Each row comes from the steps of one walk. Every step used is in the known rows, and no mark comes twice. Write the walk behind each row, first mark first.
Known rows
rivis > zikez > kelopi > kili > totot: [ 11   0 -18  -4 -10   0   7 -28   5  16  20  25   7   7  -8 -20  38  10
  -5   0 -36  11  34  17 -12]
gavatek > kili: [ 23 -14  -2 -12  -8  12   7  -3 -22  -7  -9 -20  15 -13  -6   6  -3  -4
  -1 -25  -2  16  -1  13 -11]
tuma > gavatek: [-11  13   2   3  -9  10   9 -15   9  10 -18 -21  22 -12 -17   7   1  -1
   6  -8 -15   1   3   6 -10]
banen > kili > gavatek: [-24 -13   4  -9  -9  -5   2 -27   9   6   4 -11   5 -25 -12  19   9  12
 -14  11 -19  34   9  12 -17]
rivis > zikez > kelopi: [ 10  25 -15   0 -20 -17  -5  14 -11  11   8  -2  14   2  21 -30  22   1
  12   3 -24   1  13   1  -5]
kelopi > kili: [ 15   4 -22  -5 -14   3  25 -14  -7  20  -9   5  -2  12 -10  -6  22   6
  -3  -8 -21   8  13   8  -3]
totot > tuma > gavatek > kili > kelopi: [  1 -23   9 -15 -12   2   5  -1   8   9 -16 -18   0  -7 -16  14   0  -7
 -13  -9 -15  20  11  18 -20]
rivis > kili: [  2   6 -13  -4 -19  11  10   6 -16   7 -12  16   9   9   2  -9  17   0
  -7 -10 -21  13  -6  17  -6]
zikez > kelopi > kili: [ 24  15 -32   1 -14 -10  25 -11  -5  25  -2   4   7   9   1 -18  31  10
   4  -4 -22   8  22  10  -4]
saso > zikez > kelopi > kili: [ 16  13 -34  -4 -22 -13  21  -2   0  24   1  10   6   9   1 -17  30   5
   5  -2 -18   6  15   9  -1]
saso > zikez > kelopi > kili > totot > tuma > gavatek: [ -4   3  -9  -1 -22   6  20 -17  30  30 -11  -7  17  -7 -21   8  17 -13
   2   0 -20   8  19  19 -12]
rivis > zikez > kelopi > kili: [ 19  19 -31   0 -21 -12  22  -1  -9  28   2   7   8  16   6 -24  32   9
   2   2 -26   3  20  12   1]
banen > kili > totot > tuma: [  3 -20   7  -9 -22   6   7 -18  13  20  -6  -1  -9 -15 -11  11  16 -22
 -13   2 -25  32  22  11 -18]
gavatek > tuma > totot > kili > rivis > zikez > kelopi: [  8  18  -7 -11 -20 -18   3  11 -10  12  10   0  10 -15  13 -27  17  13
   6   8 -20  -2  13  14 -19]
tuma > gavatek > kili > kelopi > zikez: [-12   4  14 -18 -17  -4   2  -1   6  18 -12  -9   9   7  -8 -16  -5  20
   2  -5 -20   4  18   7 -12]
kili > gavatek > tuma > totot: [  1  -6   2 -16 -11   3  -6 -33   4   3  -2  -9  23 -36 -20  11   3  -1
  12  -1 -11   7  12  13 -31]
saso > zikez > kelopi > kili > gavatek > tuma > totot: [  3  -1 -11 -16 -18  -5   1 -28   8  12   4  -1  26 -32 -18   4  11   1
  14   3 -11   6  15  17 -26]
rivis > kili > banen: [ -8   0 -12   4 -17  -1   6  -1   6   2 -23  19   4  15   4   0  24  -8
 -16 -10 -16  25 -10  14 -25]
tuma > totot: [  1   4   0 -12 -12  12 -12 -33  -7   7  -4 -11  17 -29 -11  12   2  -7
  13 -10 -17   2   5   2 -19]
banen > kili: [-11  -1  13  -3 -18  -3   1 -14 -14  11 -11 -16   8 -29   4   3   3   1
 -13   3 -18  33   4   2  -7]
saso > zikez > rivis > kili > kelopi: [-16   1  -7 -16 -27 -21  -6  15   2   2  -7  21 -12  13   3 -10  25   2
 -13   3 -25  16   7  18 -17]
totot > kili: [ 10  -8   1 -18 -10  13  -5   4 -14  13  -1 -14 -22 -10   2   5  -2   3
 -13  -9   2   7  -7   3 -22]
kelopi > zikez > rivis > kili > totot > tuma > gavatek: [-11  13  -1  -2 -25   3  17 -17  24  27 -18  -6  17   1 -17   3  16  -3
   2  -1 -22   7  21  23 -16]
gavatek > tuma > totot > kili > kelopi: [ -2 -21  13 -26 -11   1 -16  -4   1  14  -1  -6 -21 -18  -9   6   0   2
 -15   2 -10  12   8  11 -34]
tuma > totot > kili: [  8  -8   3 -22 -11  19 -13 -16 -14  19   2 -18 -10 -28  -4  15  -7   1
  -7  -8   1   3  -6   7 -27]
saso > zikez: [-12   1  -7 -16 -28  -2  -7  15   3  -6  -1   7  -2  -6  -4  -4   5 -15
   5  -6  -9   5 -10  -5  -4]
banen > kili > rivis: [-21  -5  16 -14 -13  -8  23 -12  -6  -6  -8  -3  -6 -29  -9   0   8  19
 -18   3 -31  24   5  13 -17]

Which walk is each row?
[ 16 -17  -9 -11 -20  10  19 -18  17  24  -5   9 -14   6 -18   7  25 -20
  -9  -3 -26  19  27  14 -16]	kelopi > kili > totot > tuma
[ -4  24  -5 -16 -25 -37  -5   3  -2   3  -9  -5  -2  10  10 -23  19  21
   8  -3 -16   3  27   8 -18]	gavatek > kili > kelopi > zikez > rivis
[-22   7  12 -13 -27  -7  11  12 -15   1   0   4  -2  -7   4 -13  10  11
 -15   9 -35  11   1  11  -5]	banen > kili > rivis > zikez
[ -5  24  -3 -14 -29 -34   3   2   9  13 -16 -12   0   9   5 -14  17  14
   7  -1 -15   3  29  13 -18]	totot > tuma > gavatek > kili > kelopi > zikez > rivis
[  9   0   3 -13 -14   5  -6 -25  -6   4  -8 -10  23 -34 -14   2   1  -6
  15  -7 -10   2   9   7 -26]	gavatek > tuma > totot
[-15  -8 -14  -9 -10   5   9 -12   7   3   3  11   7   2 -13  10  19  11
 -10   3 -20  21   2  22 -17]	rivis > kili > gavatek
[ -1  -8  -3   2  -9   4   8 -13  10  -1 -26 -13  20  -4  -7  17   6  -8
 -10 -19  -2  24  -6  16 -28]	tuma > gavatek > kili > banen
[-10  30  -5 -14 -26 -41  -8   3   3   5  -8   0  -8  14  11 -26  22  21
  10   3 -20   0  28   3 -18]	kili > kelopi > zikez > rivis
[  6 -14  -5  -2  -9   1   3  -8   2  -7 -21  -6   9  -1   0  11   9  -9
 -12 -20  -2  27  -6  11 -29]	gavatek > kili > banen
[-15  28   0 -13 -28 -43  -7  -1   1  10  -9  -3  -5   5  13 -24  21  23
   3   7 -22   9  29   5 -17]	banen > kili > kelopi > zikez > rivis
[-10   1  -5 -12 -21 -19  -4   9  -1   4  -9  17 -11  14   3 -10  26   6
 -13   2 -27  17  12  19 -19]	zikez > rivis > kili > kelopi
[  6 -19   5  -8  -1  20   1 -36   4  -2   7  -2  24 -17 -23   6  11   3
  -6 -16 -18  17  20  23 -20]	tuma > gavatek > kili > totot
[-18   9 -17 -11 -18 -14   8 -10   9   5   2  13   7  10  -6  -1  26  23
  -4   6 -20  15  12  24 -18]	kelopi > zikez > rivis > kili > gavatek
[  7   6 -25   8 -14 -15  15 -13  14  15 -16  10   2  15   4  -5  33   0
  -8  -6 -16  21  10   9 -24]	zikez > kelopi > kili > banen
[ -2   6 -17 -14 -15 -15  37  -3   4   2   1  15  -6  -2 -12 -14  27  22
  -5   1 -31   6  12  17 -12]	saso > zikez > kelopi > kili > rivis
[ -5   8  -3 -17 -20  -8  -3 -28   3   9  -4   0  27 -25 -13  -1  10  11
  14   2 -13   4  17  22 -29]	kelopi > zikez > rivis > kili > gavatek > tuma > totot
[  1  22 -21  -3 -27 -13   8   8 -17   3 -13  16   8  13  11 -14  30   6
  -3  -8 -19  11   3  22 -10]	zikez > rivis > kili
[  3  24 -11  -5 -18 -21   6  14  -8   5   9   3   9  -2  15 -30  23  11
   7   5 -29   0  13   7 -10]	kili > rivis > zikez > kelopi
[ -8   7  -4   0 -22   5  16 -17  23  22 -18  -7  15  -4 -18  11  18 -10
  -2  -2 -20  11  18  25 -18]	zikez > rivis > kili > totot > tuma > gavatek
[  7  -7 -16 -11 -15 -17  19   0  13   6   1   7  10  -8 -14 -11  20   9
   3   7  -6  14  17  19 -22]	saso > zikez > kelopi > kili > gavatek > tuma
[ 13 -10   6 -23 -13  14  -9 -10 -13  17  -1 -16  -6 -31  -6   9  -7   0
  -5  -7   6   3  -3  11 -32]	gavatek > tuma > totot > kili
[  5  19 -10  -9 -19 -18   5  17 -10  10  11   1   1  -3  17 -28  20  14
   1   6 -23   0  11   9 -13]	totot > kili > rivis > zikez > kelopi
[ 19 -26   0 -14 -17  14  11 -13   9  11  -5  -3  -5  -6 -16  12  13 -24
  -8 -10 -16  23  20  16 -21]	gavatek > kili > totot > tuma
[  2 -12  -3   2 -13   4  12 -10  15   4 -30 -15  15  -3  -8  21   6 -16
 -12 -18  -1  27  -4  18 -29]	totot > tuma > gavatek > kili > banen
[  0 -11   1  -9 -12   2  -8 -12   8  10 -15  -4  -6 -13   0  13   7  -7
 -14  -8   3  18  -7  11 -43]	gavatek > tuma > totot > kili > banen
[  4   6 -16 -11 -10 -13  40 -10   1   4  -1  10  -6  -1 -11 -15  28  25
  -6  -1 -33   7  17  17 -14]	zikez > kelopi > kili > rivis
[ -7  -1   0   0 -18  17  17 -18  22  24 -18  -7  16  -6 -22  13  13 -14
  -3  -4 -22  12  13  22 -15]	rivis > kili > totot > tuma > gavatek
[ -5  -3 -10 -14 -21 -18  11   9   7  -6  -4  13  11  -6  -9 -10  20   7
   1   6  -4  15   9  25 -25]	saso > zikez > rivis > kili > gavatek > tuma
